Known rows, with every step that occurs:
V U Z J: [-1.01 -0.12  0.59 -0.55 -1.85 -5.49 -1.38  3.09 -0.48 -4.54 -0.75  0.40
  0.54 -4.89 -0.91  0.14 -0.93  2.16 -1.43 -3.91  3.76  0.79 -2.28 -0.56
 -0.70 -3.12  0.40  4.89  0.14  3.42]
X L A J: [ 3.17 -4.16  1.63 -1.32  0.54  1.19  1.12 -1.01 -2.36  1.96  2.11  2.91
  0.45  0.60 -0.51 -2.77  0.19 -1.26  0.91  1.36  3.69  6.78  0.95 -3.74
 -1.14  0.60  0.40 -1.51  3.87  1.58]
L N J X: [ 1.65  1.49  1.49 -0.12 -1.44  2.69  4.72 -1.74  2.38  4.41 -3.51  0.55
  2.29 -2.84  1.10  1.02 -0.29  3.93 -0.35  1.65  0.70  2.33 -2.02 -4.48
 -0.07 -3.65  1.53 -1.70  0.08 -3.04]
X J: [ 0.11 -1.51  2.29 -0.83  1.38 -0.87  1.47  2.70 -0.19  2.57  2.92  0.34
 -1.60  1.26  0.36 -0.37 -0.51  2.18  1.11  2.79 -0.58  4.95 -0.46 -2.12
 -4.52  0.50  0.87 -1.89  3.84  0.04]
J A: [ 1.33 -1.08  1.21 -2.17  0.25 -1.57 -1.12  0.71  0.65 -1.11  1.44  0.84
 -3.34  0.68  0.05  0.68  3.28  0.68  1.34 -1.16  0.04  2.59  0.31 -2.73
 -0.66  1.40 -0.64 -1.53 -2.35  1.95]
A U Z J N: [ 0.02  2.23  1.37  3.88 -0.53 -5.34 -2.02  3.29 -1.17 -2.98 -3.74 -0.44
 -1.56 -0.63 -0.35  3.03 -2.43 -3.77 -1.50 -3.27 -0.49  3.09 -2.00  2.08
 -0.81 -2.66 -1.48  1.62  4.00  1.45]
U Z: [-0.33 -0.54  0.72 -0.58 -2.27 -4.79  0.48  2.93 -1.82 -0.30  0.81  0.50
 -1.93 -2.71  0.45  0.63 -1.10  0.42 -0.80 -4.88  1.68  1.41 -1.74  0.86
 -0.09 -3.44 -1.23  1.41  1.14  0.40]
Z J N U: [-1.34  3.19  2.57 -0.14 -0.96 -2.50  2.59  2.81  3.58 -2.40 -2.46 -2.04
 -1.72  0.92  0.13  2.21 -0.97 -0.97  2.00 -1.23 -3.35  1.52  0.25 -2.64
 -1.01 -1.53 -0.09 -0.23  3.18  2.08]
Z J X L: [-0.72  1.88  2.68 -0.85  2.08 -0.62  0.65  1.72  2.50 -1.03 -0.12 -1.67
 -2.43 -0.88  2.91 -0.18 -1.84  0.13  2.18 -1.19 -1.07  2.37  0.31 -6.04
 -2.50  0.61  1.86 -0.92  2.12  3.68]
N J V U: [ 0.43  1.43 -0.71 -1.36 -1.94 -2.19  3.42 -1.91  1.99 -1.65  0.90  0.71
 -0.90 -0.84 -1.15 -0.19 -2.31  2.75 -0.88  3.02 -1.37  1.54 -1.51 -2.60
  2.35 -3.21  1.37 -0.55 -0.50 -1.12]
V J A: [ 2.45 -2.02 -0.26 -2.12  1.95 -3.80  2.47  0.79 -2.21 -0.79  2.84  2.72
 -2.13 -1.13 -0.57 -1.52  2.21  3.00 -2.68  0.81  0.45  2.33 -0.76 -1.61
  0.15  3.27  0.66 -0.58 -1.72  4.48]
N J A U: [ 2.21  1.14 -0.26  0.34 -0.39 -0.53  3.00 -1.92  0.18 -0.46 -1.96  1.13
 -2.86  1.86  0.35  0.84 -0.22 -0.74 -1.16  2.18 -1.40  2.51 -0.72 -0.08
  1.64 -2.23  0.23 -0.63  0.62 -0.99]
N U: [-1.24  0.13 -1.86 -3.97 -2.81 -0.42  2.19 -1.28  1.32  2.10 -0.58  0.54
 -0.85  2.93  1.67  0.44  1.62  0.62 -1.49  2.17 -0.46  2.07  0.41 -0.17
  1.51 -4.07 -1.52  1.79  2.02 -0.30]
V J: [ 1.17 -2.31 -0.63 -2.19  1.63 -4.07  3.81  0.96 -2.67  0.94  3.32  3.08
 -0.33 -2.52 -0.41 -1.72 -0.27  4.30 -3.51  1.27  1.13  2.18 -1.34 -0.90
 -0.52  1.30  1.26  0.29  0.67  3.99]
A J: [ 0.90  0.01  0.60 -0.94  0.14 -3.19 -0.10  1.36 -2.35 -1.82  1.79  2.55
 -1.38 -0.21 -0.52  0.12 -1.62  1.59 -1.04  0.65  1.16  6.02 -2.55  0.87
 -2.33 -0.52  1.69 -2.75  3.57  1.15]
U Z J: [-1.07  2.04  1.36  0.46 -1.33 -4.67  0.59  4.62 -1.05 -1.68 -1.51 -1.65
 -2.75 -2.57  0.96  1.35 -2.03 -1.36  0.29 -5.70  0.79  1.41 -1.13  0.88
 -1.07 -3.51 -0.70  1.57  2.28  1.83]
X L N U V J Z: [-0.36 -3.04  0.16 -0.10 -0.10  1.87  2.41 -1.52  1.33  5.15 -0.42  0.70
  2.22 -0.65  0.13 -1.68  3.01  2.33  0.66  2.63  2.05  4.44  0.12 -4.59
  0.87 -0.40  0.26  1.69  0.84  0.44]
U Z J A L N: [ 1.15  2.11  1.83  1.55 -1.34 -3.18  0.03  3.52 -1.11 -2.13 -4.00 -1.20
 -2.67 -2.29  0.56  1.05  0.37 -2.53  1.43 -6.87  1.63  3.09 -0.87  0.34
 -0.55 -2.15 -1.06 -0.19  0.25  1.95]
N J Z: [ 0.14  1.77  0.76 -0.48 -1.20 -1.02  5.69 -0.65  2.37  0.45  0.55  1.94
 -3.17 -0.16 -0.66  1.51 -1.56  1.83 -0.67  3.39 -3.08  2.00 -0.78 -1.69
  1.28 -3.73  1.97 -0.05  1.68 -4.15]
V U Z J X: [-0.90  0.65  0.89 -0.70 -1.62 -5.50 -1.57  2.57  0.06 -5.14 -0.42  0.27
  0.06 -4.84  0.01  0.24 -1.21  2.26 -1.35 -3.81  3.01  0.27 -2.59 -1.98
 -0.55 -2.52  0.54  4.56 -0.45  3.32]
X J N: [ 0.63 -1.40  4.40  0.65  0.70 -2.38  2.40  3.44  1.64  0.63  3.20  0.17
 -1.23  1.10 -1.22  0.40 -0.97  1.87  2.22  2.10 -2.63  4.22 -0.97 -3.77
 -4.00  1.97  0.60 -2.81  3.99 -0.57]
X L: [ 0.40 -5.17  1.29 -1.68  0.85  0.25  1.04 -0.22  0.33  3.10  3.29  1.63
  0.44 -1.02  0.83 -3.21  0.53  1.79  1.39 -0.15  2.62  4.28  0.62 -4.58
 -1.08  0.78  1.01 -0.03  2.21  2.56]
V U Z: [-0.65 -1.89  0.23 -1.30 -2.47 -5.60 -1.48  1.91 -0.97 -3.51  0.86  1.78
  1.13 -5.11 -1.12 -0.40 -0.30  3.21 -2.17 -3.41  4.32  0.74 -2.73 -0.47
  0.06 -2.99  0.02  4.91 -0.64  2.45]
N U V J X L A: [-1.55 -0.07 -3.40 -2.72 -1.55 -0.76  2.73 -3.15 -0.87  2.05  0.40 -0.17
 -1.27  3.45  1.70  0.36  1.38  0.60 -1.01  3.98 -0.43  0.81  0.32 -2.52
  3.04 -1.95 -2.59  3.22 -0.03  1.78]
U V J X L A: [-1.81 -1.53 -1.46 -0.73  1.38 -3.00  1.49 -1.24 -2.63  1.14  3.38 -0.03
 -1.61 -0.73  0.42  0.71 -0.90  3.36  0.36  1.80  0.47  0.13 -1.06 -4.56
  0.46  1.34 -0.97  1.64 -2.14  4.56]

Rows:
[ 1.43 -0.26 -0.94  0.65 -0.21 -1.20  0.01 -1.09 -4.48  0.98 -1.54  1.99
 -0.51  1.22 -1.68  2.72 -0.57 -2.25 -1.49  2.63  1.71  3.43  0.24 -0.37
 -0.11 -1.89 -2.70  1.21  1.59  1.87] -> L A U V J
[ 0.10  3.19  1.62  0.86  1.82 -1.78 -1.80  2.80  1.00 -3.09 -3.36 -1.81
 -3.54  1.01  0.81  2.25  0.58 -2.86  1.35 -1.50 -1.24  3.48  0.62 -1.08
 -2.35  0.12 -0.11 -0.54  1.22  3.84] -> Z J A U
[-1.87 -0.17 -2.25  2.31  1.44 -4.54 -1.70 -0.01 -3.26 -0.02 -0.68  0.61
 -0.95  0.02 -0.43  2.81 -1.33  0.50 -2.32  1.87  0.18  2.33 -2.16  1.47
 -0.35 -0.80 -1.47  2.68  0.97  3.68] -> A U V J
[ 3.37 -1.75  0.91 -1.25  0.24 -1.05 -0.49 -0.55 -1.00 -2.16  0.22  2.65
 -3.38  0.97 -0.12 -0.60  3.22 -0.74  2.19 -3.01  0.89  4.87  0.18 -2.20
 -0.27  2.24 -0.53 -3.26 -2.58  3.08] -> J A L
[ 2.55  1.39  0.85  1.07 -1.21 -1.30 -0.35  1.06 -3.54 -0.40 -3.71  1.33
 -0.97  0.70 -0.95  2.71 -1.19 -5.12 -1.20 -0.75  1.90  4.28  0.41  0.61
 -0.62 -3.63 -2.75  0.89  3.57  0.39] -> L A U Z J
[ 3.69  0.80  1.66 -0.49 -3.02 -1.93  2.11  0.25 -2.75 -1.77 -0.93  2.51
 -0.99  2.00 -2.11  1.66 -0.71 -3.18 -0.58  0.54  0.73  5.00 -0.50 -0.56
  0.37 -2.13 -1.96 -1.79  3.78 -1.28] -> L A J N U Z
[ 3.88 -0.04  2.56 -0.66 -1.49 -1.30  1.71  0.38 -2.71 -1.42  0.24  3.13
 -0.56  0.96 -2.67  1.46 -1.15 -1.62  0.06  1.10  0.90  5.44 -0.44 -2.13
 -1.32 -0.65 -0.72 -3.17  3.37 -0.36] -> L A J N
[ 0.51  0.77  0.23 -0.30  0.29 -0.90 -0.37 -1.50 -0.65 -0.57  0.80  0.82
 -0.77  0.82  1.66 -0.19 -0.85  1.43  0.18  2.07  0.78  5.31 -2.75 -3.22
 -0.67  0.36  1.28 -2.01  2.00  0.53] -> A J X L N U V
[ 0.61 -0.68  0.34 -1.16  1.53 -4.69  3.76  1.83 -0.74 -0.59  3.75  3.58
 -2.11 -2.47 -1.69 -0.33  0.54  3.84 -3.19  2.71 -1.32  2.67 -1.09 -1.73
 -0.19  1.58  2.00  0.71  0.46  1.47] -> V J Z
[ 2.97 -1.99  0.97  0.28 -0.91  1.26  2.07 -1.06 -1.31  2.26 -3.16  3.68
  2.17 -2.64 -0.39 -0.85  1.05  1.49  1.49 -3.17  3.49  6.45 -1.17 -1.86
 -1.31 -1.01  0.51 -3.34  0.31  1.52] -> A L N
[ 2.72 -1.67  2.33 -0.16  1.87 -0.38  0.46  1.64 -0.74  0.09  1.76  1.20
 -3.39  2.73  0.08 -1.06  1.89 -0.25  2.60  1.19 -0.42  6.70  0.25 -2.38
 -3.51  3.12  0.46 -4.04  1.40  1.20] -> X J A L
[ 1.13  0.60 -0.39  1.07 -0.06 -1.59 -0.18 -0.52 -3.57  0.24 -1.28  2.14
 -1.35  1.40 -2.34  3.52 -0.18 -2.51 -1.36  3.23  0.50  3.67  0.40 -0.78
 -0.03 -1.70 -2.44  1.50  1.41  0.63] -> L A U V J Z
[-0.80 -0.05  1.78  0.26 -2.23 -6.20 -0.94  3.32  0.36 -5.54 -0.66  0.28
  0.79 -5.09 -1.58  0.47 -1.05  2.05 -0.93 -4.33  2.74  0.44 -2.63 -1.36
 -0.53 -2.44  0.27  4.47  0.20  3.21] -> V U Z J N
[ 3.18 -0.38  0.97  1.20 -1.37  1.61  4.46 -1.94 -0.29  1.77 -3.75  3.86
  0.93 -2.09 -0.87 -0.33  0.44  1.12  1.20 -1.17  1.62  6.40 -1.14 -1.76
  0.12 -1.99  1.26 -3.20  0.62 -1.16] -> A L N J Z
[ 2.00  0.55  0.31 -1.38 -0.86 -0.20  4.52 -1.59  0.68  0.12 -0.35  0.91
 -3.09  1.14  0.59  0.14  0.16  0.96 -0.07  1.63 -1.29  1.61 -0.20 -1.60
  1.54 -1.99  0.60 -1.30 -0.44 -1.06] -> N J A
[-0.74  0.80 -0.04 -1.38 -2.24 -5.85 -2.90  1.33  1.36 -4.49  2.63 -0.13
 -0.74 -2.89 -2.19  0.43 -0.58  2.13 -0.21 -1.18  0.30  2.10 -2.03 -2.97
  1.24 -1.16 -0.30  0.51 -2.54  1.41] -> J V U Z
[ 2.49  0.10  0.79 -1.52 -0.57  1.56  5.75 -3.41  0.88  1.68  0.96  1.50
 -1.55  0.50  1.97 -1.24 -2.43  0.89 -0.32  2.98 -0.79  1.68 -0.27 -5.62
  1.58 -1.99  1.32 -1.21  1.64 -1.67] -> N J X L A
[ 1.18 -1.48  2.48 -1.40  0.73  1.50  0.66 -1.42  2.58  2.64  1.59  0.77
  0.85 -2.11  2.66 -1.26  0.28  3.14  1.08  0.20  1.11  2.81 -1.10 -8.65
 -1.10  1.30  1.51 -1.58 -0.19  0.66] -> J X L N
[-3.81 -0.14 -1.46  0.04  1.03 -5.18  1.32  0.94 -1.50 -0.02  3.30  0.02
 -2.91 -1.38 -1.38  2.41 -0.26  4.26  0.03  1.88 -1.32  0.15 -1.63 -1.78
  0.17  0.26 -0.28  2.60 -2.10  2.97] -> U V J Z
[-3.45 -1.40 -2.11 -0.63  1.05 -4.64  1.49  0.50 -2.87  1.04  2.86 -0.32
 -1.63 -1.38 -0.44  1.36 -0.77  4.60 -0.14  0.98  0.35 -0.18 -1.67 -1.23
 -0.02  0.12 -0.77  2.34 -1.86  4.61] -> U V J
[ 0.43 -1.48  0.98  0.04 -1.06  1.96  1.26 -0.33  2.28  3.94 -2.14 -1.06
  2.11 -0.58  0.79 -2.01  1.94 -0.30  1.64 -0.14  2.27  4.86  0.30 -4.22
  0.64 -1.53 -0.19  0.13  1.97  0.41] -> X L N U Z J V
[-1.66  3.59 -1.69 -1.84 -3.69 -2.93  1.24  1.00  1.22 -0.78 -2.60 -2.05
 -2.73  2.36  1.55  1.32  0.35 -2.62 -0.74 -0.94 -1.36  1.71  0.06  1.07
  2.49 -5.16 -2.38  2.07  1.99 -0.26] -> N U Z J V
[-0.20  2.23  1.60  0.59 -1.06 -4.57 -0.53  4.37 -0.78 -2.86 -1.83 -1.97
 -4.09 -1.49  0.79  1.47 -0.30 -2.30  0.84 -6.10  0.30  1.55 -0.64  0.38
 -0.67 -2.25 -1.11  0.90  0.51  2.16] -> U Z J A
[ 2.17  0.75  1.39  0.11 -1.48  2.85  4.17 -1.25  1.73  4.00 -4.27  0.59
  1.71 -1.84 -0.08  0.94  1.91  2.79  0.27  1.12  1.31  3.04 -1.17 -2.83
  0.07 -3.00  0.72 -1.75 -0.92 -2.37] -> L N J A
[ 2.26  1.28 -0.19  0.75 -2.42  0.44  1.92 -0.91 -0.45  0.51 -5.40  1.31
  0.79 -0.65  0.18 -0.23  1.13 -1.60  1.53 -3.18  1.82  6.28 -0.64 -0.86
  0.84 -2.55 -0.66 -2.62  0.60  0.76] -> A L N U Z J V
[-0.39  1.74  2.01  0.50 -0.59 -3.85  0.26  3.48 -0.17 -1.85 -0.55 -1.66
 -3.06 -2.48  2.25  0.29 -2.21 -1.50  0.79 -5.47  0.41  1.46 -1.16 -2.15
 -0.77 -2.04 -0.19  1.07  1.86  1.86] -> U Z J X L
[ 1.58 -0.37 -1.04  0.55 -1.35  0.36  3.15 -2.20 -1.23  1.77 -3.62  3.21
  0.89 -0.73 -0.72  0.00  2.09  1.03  0.56 -0.29  1.71  5.63 -1.06 -1.12
  1.08 -1.37 -0.38 -1.11 -0.48  0.90] -> A L N U V J Z
[-1.73  1.34 -1.01 -0.34 -2.07  0.91  2.60 -0.99  1.53  4.57 -3.76 -0.42
  2.03 -0.53 -0.38  2.32  3.02  3.31 -0.53  3.01  0.47  2.31 -1.18 -1.88
  1.03 -3.54 -1.01  1.97 -0.71 -1.50] -> L N U V J Z
[ 1.65 -3.80  1.66  0.14  0.04  3.41  3.87 -1.73  1.31  5.91 -0.83  1.24
  3.13 -2.15  0.56 -2.78  0.92  2.50  1.21  1.16  3.25  4.62 -0.22 -4.89
 -0.27 -1.24  1.60 -0.59  2.11 -0.25] -> X L N J
[-1.93  3.01  1.38 -0.26  0.95  0.67  0.79  0.54  2.95  0.55 -2.34 -3.13
 -1.32 -0.04  3.06  0.92 -0.75  0.12  2.71 -0.16 -1.01  1.87  0.21 -5.91
 -1.37 -0.85  0.62  0.28  1.14  2.92] -> Z J X L N U V
[ 0.53 -2.29  1.15 -0.09 -0.93  2.44  1.98 -0.32  1.58  4.78 -2.69 -0.47
  2.57 -0.81  1.37 -2.23  2.12  0.10  1.18 -0.59  3.26  4.74  0.47 -3.51
  0.07 -2.10 -0.09  1.05  2.71  0.64] -> X L N U Z J
[ 1.39  0.73 -0.19  0.14 -0.23  0.82  4.27 -3.84  0.18  1.32 -0.18  0.65
 -1.69  1.19  1.78  0.21 -2.84  0.04 -0.15  3.47 -1.04  1.52 -0.82 -4.58
  1.97 -2.31  0.41 -0.09  1.45 -1.08] -> N J X L A U V
[ 0.57  2.47  2.41  0.29  1.94 -0.06 -0.16  1.03  1.26 -1.23 -1.70 -1.23
 -2.07  0.15  2.22  0.76 -1.95 -2.21  1.53 -0.32 -0.65  3.30  0.82 -5.46
 -2.26  0.20  0.89 -0.78  3.00  3.31] -> Z J X L A U
